Each row was made from one small tree. The marks that hang from a mark follow it in brackets, in alphabetical order. Every link used is in the known rows. Write each row's tree.
Known rows:
vivu{bobus{bebusa{tesem{danur{meteg zenap}}}}}: 1	23	-24	15	-20	8	11	-26	20	3	-17	9	17	13	6	-61	-4	19	0	27	8	-46	-34	15	-11	-6	-54
donopep{bebusa{bobus tesem{danur zibafet}}}: 75	-17	-10	-1	14	57	-21	3	15	21	-31	35	-13	-5	-3	24	-64	20	-4	6	7	-8	7	-56	33	-19	-23
bebusa{donopep tesem}: 32	-2	-7	21	7	36	-15	6	4	-23	-3	-2	-35	3	11	0	-35	1	8	-2	-4	24	-9	-9	3	17	-38
meteg{babon danur{tesem{zibafet}}}: 47	-8	1	16	42	-21	14	-6	20	20	7	33	-41	-1	-30	-2	2	-14	14	45	18	2	36	-11	18	19	7
bobus{bebusa{donopep tesem{danur{zenap}}}}: 24	29	-19	3	-9	14	-13	-5	-10	16	10	-25	16	11	7	10	-44	30	-2	16	7	-63	-9	2	3	-3	-26
bobus{bebusa{tesem{danur zibafet}}}: 25	30	-14	0	24	23	-14	-16	21	42	-10	16	22	2	13	32	-29	30	8	16	20	-66	3	-6	16	-17	-48
zenap{danur}: -7	-23	-43	11	-15	-3	-2	2	12	7	-8	22	-19	-29	12	-53	-23	-21	28	-42	-1	16	-28	-7	-2	15	4
danur{meteg{babon} tesem zenap}: -28	-15	8	-5	-11	-62	31	-7	-1	-10	62	9	-14	-5	-15	9	24	-29	-9	-10	-12	2	7	0	-17	15	8
danur{tesem{bebusa{bobus donopep}} zenap{meteg{babon}}}: -26	5	23	0	-19	-26	-7	34	-38	-42	56	-19	-5	-10	-33	26	14	-43	-48	-20	-2	1	-3	5	-6	48	49
danur{meteg}: -24	-21	4	10	2	2	23	-15	13	-18	-5	-1	-23	-4	13	-1	10	-4	9	2	-8	27	-17	1	-40	2	2
zenap{meteg{babon{danur{tesem{bebusa{bobus donopep}}}}}}: -17	4	3	3	-9	9	5	25	-35	-2	5	-7	-9	-17	-26	32	2	-62	-37	-4	22	13	1	-10	-2	59	43
tesem{danur{meteg zenap} zibafet}: -14	-13	4	-7	15	-26	-22	-13	-4	64	21	-8	10	5	11	38	15	49	1	7	7	18	-9	-24	31	-33	9
danur{babon meteg tesem{zibafet} zenap}: -14	-10	26	-23	7	-80	20	-4	-3	6	-21	10	2	2	9	11	51	15	-13	7	-27	-11	3	16	-21	-13	10
zibafet{tesem}: 24	-8	7	-2	2	37	-3	-14	43	-21	0	8	-40	-2	22	4	12	-16	32	24	-7	2	27	24	-16	11	-36
danur{meteg{babon} tesem{bebusa} zenap}: -37	2	9	-5	-13	-64	25	-4	-5	-38	65	1	20	-2	-14	6	38	-38	-18	-13	-7	18	11	17	-30	4	9
zibafet{danur{babon meteg zenap} tesem{bebusa{bobus}}}: -70	-10	47	-23	-37	15	46	0	15	-57	-10	-2	21	2	-3	-24	9	-6	5	-7	-39	-5	25	54	-37	-26	-11
vivu{bobus{bebusa{tesem{danur}}}}: 32	27	-26	18	-12	25	1	-21	26	5	-39	21	10	11	6	-58	-10	11	11	27	16	-47	-25	17	-6	4	-53
donopep{bebusa{bobus tesem{zibafet{danur}}}}: 35	-23	-9	3	19	58	11	11	16	-8	-27	38	-23	-12	-6	-5	-70	1	5	-18	-7	-10	6	-59	24	-10	-22
meteg{danur{tesem}}: 51	-19	-9	16	15	-16	21	-11	17	-9	-2	25	-44	2	4	-53	14	24	15	65	8	4	24	14	-24	29	3
danur{meteg tesem{bebusa} zenap}: -37	-3	3	-8	-15	-59	22	-7	-10	-42	57	-10	21	2	11	-20	57	0	-17	0	-12	17	5	27	-42	-2	8
danur{meteg zenap}: -37	-19	7	3	-5	-30	20	-11	6	-21	17	-4	-21	-3	12	-15	-6	-2	0	0	-10	25	-25	-4	-35	3	1
bobus{bebusa{donopep tesem{zibafet}}}: 17	36	-15	9	30	35	-12	-3	-3	7	-7	-25	6	10	7	19	-30	10	6	8	6	-63	-8	-12	9	-11	-26
babon{meteg{danur{tesem{bebusa zibafet} zenap}}}: 55	12	-5	-35	29	-36	-30	-4	23	-7	5	7	-50	13	20	-8	13	11	-20	46	34	27	30	-1	-9	22	17
zenap{danur{babon meteg tesem{bebusa{donopep}}}}: -29	-12	-31	-6	-42	-41	17	3	-20	-19	-16	-14	28	-15	3	-44	48	-8	-4	-36	-31	8	-14	36	-31	-8	24
zenap{danur{babon tesem{bebusa{donopep} zibafet}} meteg}: -45	-11	-38	-8	-20	-36	-10	27	-24	3	-20	-11	7	-38	1	12	58	-10	-36	-46	-20	-6	-18	12	0	35	33
zibafet{danur{meteg{babon}}}: -71	-32	3	10	-10	-5	60	-4	8	-10	16	11	-17	-12	-12	-5	-12	-25	21	-44	-20	18	0	-9	-17	10	10
danur{zenap}: 12	-10	6	4	4	-29	-4	2	14	-19	-4	15	-31	-6	13	-26	-33	-16	14	-3	4	19	-19	-4	-19	24	2
zibafet{danur{tesem{bebusa{donopep}} zenap{meteg}}}: -75	-18	-11	-2	-28	-44	34	25	-30	-33	59	-19	0	-16	4	-18	35	4	-17	-41	-24	2	5	11	-13	47	34

Which tree is each row?
-71	8	0	5	20	-15	-3	27	-32	-14	30	-39	16	-6	-16	28	6	-22	-12	-51	-4	28	-5	-20	24	10	40 -> tesem{bebusa{donopep} zibafet{danur{zenap{meteg{babon}}}}}
60	-26	-32	-6	-14	9	10	-16	30	-2	-57	31	-11	-12	16	18	-37	21	-10	11	-16	0	7	-23	-20	-6	-46 -> donopep{bebusa{tesem{danur{babon meteg}}}}
-13	15	2	6	13	2	-33	-3	-31	34	20	-51	48	18	-16	70	35	12	-9	-9	10	41	4	-11	30	-44	34 -> tesem{bebusa{donopep} danur{meteg{babon}} zibafet}
44	-11	18	-11	-23	-45	-15	-4	8	24	-59	25	-3	-1	10	8	-26	20	6	12	1	10	-10	18	-14	9	5 -> tesem{danur{babon zenap}}
32	7	29	-8	-19	61	-28	-8	23	-13	7	2	13	9	3	20	12	4	14	30	8	8	33	39	-2	-19	-17 -> zibafet{tesem{bebusa{bobus} danur}}
24	5	27	2	-4	1	-2	11	-6	-41	9	19	7	2	-3	-18	25	-20	2	-1	5	9	13	25	-25	10	24 -> danur{tesem{bebusa{bobus}}}
-18	-14	17	-3	28	-12	17	6	10	16	-58	24	-13	-7	8	3	-6	3	30	-27	-13	7	0	-8	9	-2	11 -> tesem{zibafet{danur{babon}}}
-26	13	9	-6	15	-32	-27	-9	-6	33	29	-10	52	7	-11	55	17	7	-12	-9	18	38	3	-9	25	-41	11 -> tesem{bebusa danur{meteg{babon} zenap} zibafet}
-8	27	-28	22	6	33	13	-7	2	-3	-25	-14	7	15	-1	-68	-4	8	16	0	-2	-52	-28	1	15	-1	-29 -> vivu{bobus{bebusa{donopep tesem{zibafet{danur}}}}}
-11	-5	33	13	18	62	-11	30	-23	2	17	0	-17	8	-19	-4	-64	16	6	-26	-7	5	-12	-36	55	-15	-4 -> bebusa{bobus donopep tesem{zibafet{danur{zenap}}}}
-76	7	5	4	18	-17	10	12	-33	-16	36	-48	32	8	-15	11	14	-13	2	-46	-11	35	-3	-14	17	-26	38 -> tesem{bebusa{donopep} zibafet{danur{meteg{babon} zenap}}}
37	-1	32	21	1	80	-20	21	-11	-27	-10	5	-33	8	-14	-4	-66	-6	3	-1	0	14	-17	-15	14	4	-14 -> bebusa{bobus donopep tesem}
27	33	-19	4	18	33	-23	-6	-9	38	-1	-27	21	12	7	35	-24	36	3	15	11	-64	-3	-10	25	-19	-23 -> bobus{bebusa{donopep tesem{danur zibafet}}}
2	-2	-18	-16	18	-25	26	-10	-21	56	4	4	16	8	24	-28	47	-1	9	32	22	13	21	-10	9	-5	11 -> babon{danur{meteg tesem{zibafet}}}
64	5	18	-37	21	-20	-52	-5	17	64	-79	17	-18	9	20	71	1	27	-1	11	22	18	9	-8	23	-9	15 -> tesem{danur{babon{meteg}} zibafet}
-22	13	41	-5	10	3	-31	2	-18	29	25	-6	53	10	-31	52	-8	3	-16	-7	22	30	-4	-14	33	-52	30 -> tesem{bebusa{bobus} danur{meteg{babon} zenap} zibafet}
-8	-2	-27	3	-5	2	-22	21	-29	8	27	-9	21	-12	-9	-40	23	-9	10	-44	-3	5	-11	-2	28	-11	40 -> zenap{danur{tesem{bebusa{bobus donopep} zibafet}}}
-2	-17	0	1	-19	-29	-16	5	2	33	16	13	-21	-19	-6	50	-19	0	-17	-4	13	13	-11	-13	9	40	10 -> tesem{danur{zenap{meteg{babon}}}}
60	-20	1	-7	5	45	-7	-2	14	17	-61	32	-3	-4	-5	32	-54	25	-15	10	-7	-11	2	-42	15	-31	-24 -> donopep{bebusa{bobus tesem{danur{babon meteg} zibafet}}}
-37	-3	24	-2	-23	67	17	11	-3	-50	26	-30	4	8	-5	-22	7	-10	26	-14	-24	3	32	32	-5	-8	7 -> zibafet{danur tesem{bebusa{bobus donopep}}}
14	28	-14	9	-2	13	8	-25	23	17	-68	15	24	15	5	-37	9	22	0	30	5	-52	-27	18	-4	-20	-52 -> vivu{bobus{bebusa{tesem{danur{babon meteg} zibafet}}}}
-2	0	-22	-20	13	-48	7	11	-25	54	14	12	-3	-10	21	-19	26	-9	-14	25	30	1	13	-19	21	39	17 -> babon{danur{tesem{zibafet} zenap{meteg}}}
21	28	-23	24	-8	17	5	-11	-6	-22	-44	-33	-3	19	-3	-73	3	-13	15	18	4	-46	-41	15	-22	13	9 -> vivu{bobus{bebusa{donopep}}}
-8	6	9	-14	-23	8	-11	-20	27	-9	42	-11	22	4	4	35	28	-6	3	20	0	16	35	34	-7	-21	-32 -> zibafet{tesem{bebusa danur{meteg{babon} zenap}}}
20	14	29	1	-7	70	-21	4	6	-55	4	-30	-7	13	-1	0	8	-24	14	20	-5	10	23	34	-15	-11	1 -> zibafet{tesem{bebusa{bobus donopep}}}
